Each row was made from one path, in order. Every step used is in the known rows, and no mark comes twice. Write each row's path.
Known rows
tunu > timaf > lelof > dola > lobu > kuzap > nemab: [-0.46  0.85 -1.96  1.99 -2.16 -0.68 -0.33  0.44 -3.45  0.12  2.57  2.09
 -3.12  3.57  0.23 -4.32  6.06 -0.03  0.97  0.90  1.62  3.62 -2.56  0.02
 -0.07  1.34 -1.47  4.08  2.61 -2.53]
kuzap > nemab > tunu > timaf > lelof > dola > lobu: [-3.11 -0.11  0.42  2.15 -5.38 -1.22 -1.73  1.84 -1.60 -0.36  1.33  2.37
 -0.97  2.96  0.68 -4.20  6.80 -0.53 -0.01 -0.22 -0.09  3.33 -2.83  1.10
 -0.90 -1.71 -0.26  0.70 -0.23 -1.48]
tunu > timaf > lelof > dola > lobu > kuzap: [-2.44  2.08 -2.53  1.86 -1.15 -3.11 -2.73  1.25 -0.86  0.86  1.71 -0.21
 -0.01  1.97  0.46 -3.43  5.37 -0.20  0.50  2.54  1.11  4.44 -1.18  0.21
 -0.32 -0.35 -0.12  1.77  1.10 -0.89]
tunu > timaf: [ 0.83  2.29  1.44 -2.24  1.62 -1.68 -1.49  1.56  0.30  0.18  0.40  1.04
  1.10  2.11 -1.02 -3.31  1.01 -5.02  1.41  1.98 -0.01  3.96 -0.46  1.26
 -2.14  1.10 -0.67  0.67 -0.45 -2.47]
tunu > kuzap > nemab > dola: [ 4.56  1.13  1.75 -1.12  1.15 -1.51 -1.16  1.60  0.07  1.15 -0.01  3.96
 -0.85  0.24 -1.19 -5.31  2.06 -3.63  2.51  0.32  1.13  2.06 -1.99 -0.99
  0.00  0.53  0.33  4.47 -2.73 -3.27]
lobu > kuzap > nemab > tunu: [-0.01  2.91  0.10 -3.92 -0.31 -0.29  0.10 -0.70  1.55  0.11  0.44  5.04
 -0.67  1.13 -1.93 -3.67  3.15 -0.95  1.77 -1.77  0.58  2.60 -4.12 -1.88
  0.95  3.49 -2.28  2.81 -0.19 -3.91]
lelof > dola > kuzap > nemab > tunu: [-1.90  0.52  1.72 -2.73 -2.03  0.17 -1.32  0.85  1.67  0.19  1.63  5.87
 -1.06  0.97 -0.10 -4.34  4.46  0.90  0.27 -1.66 -0.38  1.52 -3.44 -1.52
  0.81  4.13 -1.95  2.69 -1.13 -4.31]
lobu > kuzap > nemab > lelof > dola > tunu > timaf: [ 1.63  1.68 -0.65  1.52  3.08  0.42 -1.88  1.01  1.96  1.57  3.56  0.44
 -0.40  2.26 -0.94 -3.77  2.05 -6.56  3.89  1.73  0.11  3.30 -1.36  3.78
  0.42  2.66 -1.21  0.53  3.53 -5.41]
lelof > dola > lobu: [-4.05  0.30 -0.41 -0.68 -2.12 -2.87 -3.16  3.17 -1.02 -0.08  0.70 -0.33
  1.74  1.09  0.70 -3.72  4.68  1.90 -0.71  2.91  0.29  2.32 -1.02 -2.13
 -1.09  0.03 -0.04  0.94  0.07 -0.37]
tunu > kuzap: [ 3.42  2.07  0.69 -1.75  5.90 -3.28 -2.34  1.57  0.33  0.27  0.06  0.96
  1.24  0.61 -0.69 -3.69  2.19  0.15  1.40  2.79  1.24  3.16  0.97 -2.56
 -2.84  0.99  0.41  1.62 -0.63 -3.29]
lobu > tunu > timaf > lelof > dola: [-0.31  0.32 -1.34  0.57 -3.39 -3.97 -0.60  2.73 -1.53  0.34  1.63 -1.30
  1.71  4.22 -0.81 -3.46  7.15 -3.42 -0.71  1.67 -0.66  3.77 -0.95  4.47
 -1.55  0.96  0.43  1.53  0.93 -1.97]
nemab > lelof > dola > lobu > kuzap: [-2.03  1.92 -1.84  0.94  0.90 -3.64 -4.05  1.16  0.25  1.15  1.57  0.57
  1.70  0.38 -1.03 -2.40  3.76  1.24  1.63  3.14  1.15  2.60 -1.65 -2.09
  1.18  0.73  0.40  1.68  1.34 -1.19]
lobu > kuzap > nemab: [ 1.18  1.83 -1.41 -2.75  1.66 -0.57  0.67 -0.20 -2.15 -0.32  1.46  2.20
 -1.44  2.39 -1.57 -4.02  3.59  0.54  1.22  0.93  1.88  2.42 -2.54 -2.60
  0.06  4.48 -2.79  5.20  2.61 -3.44]
kuzap > nemab > lelof > dola > tunu > timaf: [ 1.45  0.80  0.74  1.04  2.37  0.60 -1.66  1.66  1.86  0.87  3.14  0.40
  0.15  2.54 -0.99 -3.87  2.16 -6.87  3.37  1.46 -0.38  2.94 -1.48  3.93
 -0.48  1.99 -1.05 -0.10  2.94 -5.28]
timaf > lelof > dola: [-1.32 -1.49 -0.11 -0.93 -1.67 -4.65 -1.14  2.98 -1.15 -1.05  0.77 -1.01
  2.57  3.65 -1.54 -3.29  8.43  0.26 -2.31  1.69  0.39  2.52 -1.36  0.74
 -1.69  1.13 -0.87  2.31  1.28 -2.03]
kuzap > nemab > tunu > timaf: [ 1.39  2.67  2.15 -2.53 -0.39  0.41 -0.42  0.37  1.07  0.53  0.43  5.28
 -1.27  2.35 -1.23 -3.83  1.91 -5.68  2.41 -1.24 -0.30  3.56 -2.78  1.63
 -0.71  1.73 -1.35  0.83 -1.17 -4.08]
tunu > timaf > lelof > dola > lobu: [-3.86 -0.37  0.09  2.06 -3.89 -2.63 -2.49  2.81 -1.88 -0.64  1.20 -0.25
  0.84  2.68  0.85 -3.80  6.37 -0.19 -0.67  2.04  0.09  3.69 -1.24  0.99
 -1.76 -1.99  0.34  0.30  0.13 -0.41]
timaf > lelof: [-2.14 -0.67  1.31 -1.42 -1.74 -2.69  1.06  1.49 -0.53 -3.02  0.22 -0.37
  2.50  3.37 -1.67 -3.45  5.81 -0.25 -1.35  0.55  0.53  3.43 -2.11  0.76
 -2.81 -0.64 -1.10  1.68 -0.11 -1.34]
lelof > dola > tunu: [-2.40  0.67 -1.13 -2.37  2.05 -0.35 -1.10  2.94  3.20 -0.33  2.18 -3.30
  2.93  1.07  0.01 -4.70  3.38 -2.51  0.60  2.29 -0.27  2.53 -0.47  1.07
 -0.97  2.71 -2.01  0.22  2.80 -3.83]

Which path is each row?
[ 2.20  2.90 -1.45  2.32  1.76 -3.39 -3.00  1.95 -0.13  1.99  1.96  0.02
  1.72  0.14  0.05 -3.19  2.36 -0.31  3.01  3.28 -0.28  2.76  0.29  0.58
 -1.16 -0.30  3.38  0.00 -0.81 -2.07] : nemab > lelof > dola > lobu > tunu > kuzap
[-0.65  2.14 -0.76 -1.63  0.87  1.96  0.67  1.07  3.86  0.27  2.05 -0.21
  0.29 -0.31 -0.09 -6.11  0.33 -5.61  3.35  0.14  0.43  2.73 -2.65  1.64
  1.16  1.47 -1.90  2.54  0.37 -3.83] : lobu > kuzap > nemab > dola > tunu
[ 2.09  0.96 -2.00  2.29 -1.76 -1.09  0.72  1.28 -3.85  0.16  2.54  0.95
 -2.19  3.05  0.81 -4.93  5.75  0.96  1.37  1.24  0.70  2.82 -1.31  0.66
 -1.66  0.91  0.68  3.50  1.21 -3.05] : timaf > lelof > dola > lobu > tunu > kuzap > nemab
[-1.80  0.04  2.70  0.92 -3.46  0.49  0.38  0.11  0.69 -1.52  1.83  4.19
 -1.11  3.38 -0.05 -4.32  4.96 -2.73  0.46 -1.97 -0.37  4.16 -3.19  3.02
 -1.66 -0.30 -1.15  1.16 -1.49 -3.19] : dola > kuzap > nemab > tunu > timaf > lelof
[-2.53  0.90  1.43 -0.31 -4.32 -0.20 -1.22  1.96 -0.67 -0.15  0.21  2.73
 -0.22 -0.12  0.41 -5.29  1.90 -1.54  1.67  0.42  0.53  2.14 -3.16 -1.66
  0.30 -1.84  0.16  2.75 -2.72 -0.19] : kuzap > nemab > dola > lobu
[-0.12  1.21  1.21  0.91 -1.86 -0.65 -2.10  1.81 -0.71  0.62  0.31  3.08
 -1.05 -0.35  0.91 -5.40  1.72 -1.08  2.36  0.92  0.86  2.43 -2.13 -1.97
 -0.40 -2.36  1.00  2.57 -3.02 -1.11] : tunu > kuzap > nemab > dola > lobu
[ 1.69  3.58  0.77 -2.04  0.35 -0.04 -0.85 -0.41  1.29  1.20  0.83  5.04
 -1.73  2.01 -1.38 -3.54  1.77 -5.45  2.89 -1.03  0.18  4.08 -2.74  1.14
  0.16  2.18 -1.43  1.43 -0.57 -4.03] : lobu > kuzap > nemab > tunu > timaf
[ 1.78  0.78 -0.82  1.12  4.96 -1.88 -1.55  2.20  2.44  0.08  2.20 -2.10
  1.22  1.59  0.61 -4.74  4.62 -1.23  1.24  2.43  0.77  3.59  0.83  1.35
 -2.86  0.40 -0.07  0.40  1.77 -4.49] : timaf > lelof > dola > tunu > kuzap
[-2.90  2.65 -2.12  1.37 -2.12 -2.63 -2.93  0.80  0.76  1.18  1.27  1.57
 -0.10  1.53  0.31 -3.30  5.25 -1.04  0.92  0.93  0.61  4.48 -1.97  0.59
  0.35 -0.67  0.00  1.05 -0.17 -1.14] : nemab > tunu > timaf > lelof > dola > lobu > kuzap
[-2.01  1.92 -2.12  1.05 -4.75 -1.48 -0.54  1.94 -2.06  0.74  2.62  0.05
  1.44  1.60 -0.39 -3.48  3.42 -0.77  2.07  1.83 -1.09  1.68 -2.36  1.74
  0.46  1.20  1.63  1.10  0.67 -1.07] : kuzap > nemab > lelof > dola > lobu > tunu
[-0.28  2.14  2.53 -1.58 -0.63  1.22 -1.25  0.29  1.83  0.72  1.52  6.16
 -1.74  1.63  0.04 -4.31  1.39 -4.05  2.17 -1.30 -0.64  3.43 -2.52  1.03
 -0.48  2.38 -1.34  1.02 -1.89 -4.27] : dola > kuzap > nemab > tunu > timaf
[-4.18  0.35  0.57  1.62 -4.91 -2.35 -2.61  2.34 -0.09 -0.19  0.79  1.33
  0.74  2.20  0.71 -3.62  6.36 -0.99 -0.13  0.46 -0.46  3.74 -2.08  1.36
 -1.15 -2.47  0.47 -0.43 -1.20 -0.78] : nemab > tunu > timaf > lelof > dola > lobu
[-2.40 -1.25  2.06  0.01  1.49 -2.65 -4.51  2.35  1.86  0.48  2.78  2.80
  2.36  0.45 -0.34 -2.93  3.80  2.23 -0.04  2.55 -0.33  0.85 -1.02 -1.14
  0.31  3.63  0.03  1.96 -0.11 -3.34] : nemab > lelof > dola > kuzap
[-0.48 -0.49  0.06 -0.17  2.32  0.25 -1.11  1.98  2.66 -0.29  3.24 -0.69
  1.92  1.62 -1.58 -3.96  3.43 -2.81  2.36  1.43 -0.12  1.23 -2.10  1.79
  0.34  2.82 -1.60  0.46  4.01 -5.18] : kuzap > nemab > lelof > dola > tunu
[ 4.41  0.95  0.66 -1.39  3.66 -0.94 -0.08  0.66 -2.31 -0.26  1.11  2.88
 -2.03  2.20 -0.83 -4.56  3.51  0.93  1.62  1.37  1.77  2.31 -1.03 -2.87
 -2.01  2.82 -1.15  3.92  1.20 -4.50] : tunu > kuzap > nemab
[-3.18  0.50  2.57 -1.89 -0.88 -0.83 -2.83  2.25  3.09  0.41  1.27  3.12
  1.66 -1.39  1.07 -5.20  0.58 -0.78  0.51  0.94 -0.28  1.95 -1.45 -1.01
  0.25  1.45 -0.05  3.08 -4.48 -1.77] : nemab > dola > kuzap
[ 2.92 -0.40 -0.60  1.34  2.84  0.33  0.54  1.23 -0.91 -0.63  2.89  0.62
 -1.93  3.10  0.14 -5.48  5.83 -0.12  1.28  0.84  1.33  2.79 -1.14  0.54
 -1.99  2.21 -1.57  3.02  3.25 -5.30] : timaf > lelof > dola > tunu > kuzap > nemab
[-1.55 -1.08  0.57 -1.28 -0.67  0.05 -1.10  1.73 -1.93 -0.19  2.96  3.45
 -1.84  2.14  0.73 -4.96  5.00  3.03 -0.82  1.11  0.67  1.11 -1.73 -2.31
 -0.19  5.31 -2.37  5.04  1.54 -3.94] : lelof > dola > kuzap > nemab
[-0.28  0.07  1.46  1.66 -2.40  1.11  1.60  1.18  1.16 -1.45  1.94  0.22
 -0.24  3.27 -0.31 -5.49  3.61 -7.19  1.71 -0.86 -0.12  4.39 -2.79  5.33
 -1.71 -1.71 -1.04  1.18 -0.22 -3.24] : kuzap > nemab > dola > tunu > timaf > lelof
[-1.97 -0.70  0.97  1.67 -1.91 -2.34 -3.22  2.24 -1.73 -0.12  1.56  2.11
  0.89  1.59 -0.92 -2.94  4.77  1.43  1.21  2.05  0.37  1.14 -2.45 -1.72
  0.35  0.25  0.30  1.19  1.14 -1.64] : kuzap > nemab > lelof > dola > lobu
[ 0.16  2.91 -0.15 -0.14 -1.59 -0.30 -2.32  0.43  0.44  1.98  1.35  5.05
 -2.23  1.99 -0.11 -3.74  3.45 -4.31  2.46 -0.44  0.05  3.80 -2.58  1.14
  0.64  1.21 -0.81  1.25 -0.26 -3.29] : lelof > dola > lobu > kuzap > nemab > tunu > timaf
[-0.27  1.69 -0.21 -0.90  2.27 -0.12 -1.81  2.50  2.55  0.79  2.28 -1.47
  1.06  1.97  0.34 -4.40  2.00 -6.68  1.93  2.26 -0.49  3.90  0.05  3.46
 -1.45  1.79 -1.19 -0.54  1.95 -4.19] : lelof > dola > tunu > timaf
[-0.01 -0.98  0.24  0.28 -1.68 -4.07 -1.77  2.83 -1.32 -0.17  1.00 -0.36
  1.46  4.29 -1.22 -3.22  7.80 -2.62 -1.35  1.79  0.17  3.54 -0.96  2.65
 -1.80  0.62 -0.53  1.79  1.00 -2.46] : tunu > timaf > lelof > dola
[-1.19 -0.46 -0.52  1.40 -3.81  0.60  0.43  1.40 -2.65  0.09  4.20  2.42
 -2.29  3.42  1.36 -5.19  5.58 -0.04 -0.09  0.42 -0.30  2.53 -1.98  2.30
 -0.56  4.06 -0.96  4.19  1.14 -3.68] : lobu > tunu > timaf > lelof > dola > kuzap > nemab
[-1.66  1.52  0.69  1.94 -3.92 -0.22  0.31 -0.31 -0.12 -1.07  1.26  3.39
 -1.54  3.31 -0.28 -3.91  5.10 -3.11  1.25 -1.60  0.32  4.93 -3.53  2.74
 -1.14 -1.97 -0.65  0.93 -0.67 -2.18] : dola > lobu > kuzap > nemab > tunu > timaf > lelof
[ 3.18  1.08  0.18  1.13  7.38 -2.07 -3.42  2.05  3.41  1.16  2.37 -0.59
  2.01  0.23 -0.62 -3.78  2.71 -2.05  3.13  3.06  0.50  2.54  0.72  0.59
 -1.39  0.95  0.61 -0.34  1.84 -5.20] : nemab > lelof > dola > tunu > kuzap
[-2.78  1.83 -0.33  1.95 -5.01 -1.19  1.19  1.34 -1.33 -1.33  1.70 -1.35
  1.23  3.33  0.44 -3.92  3.72 -3.82  0.73  0.75 -0.89  4.97 -1.79  4.67
 -2.70 -2.36  1.04 -0.04 -1.13 -0.34] : dola > lobu > tunu > timaf > lelof
[-0.42  3.12 -0.79  1.83 -2.73 -1.99 -2.17  2.00 -0.39  1.83  2.21  0.35
  1.56  1.64 -0.21 -2.85  1.19 -5.56  3.21  2.41 -1.51  3.51 -1.00  4.29
 -0.47 -0.25  2.25 -0.95 -0.66 -1.29] : nemab > lelof > dola > lobu > tunu > timaf
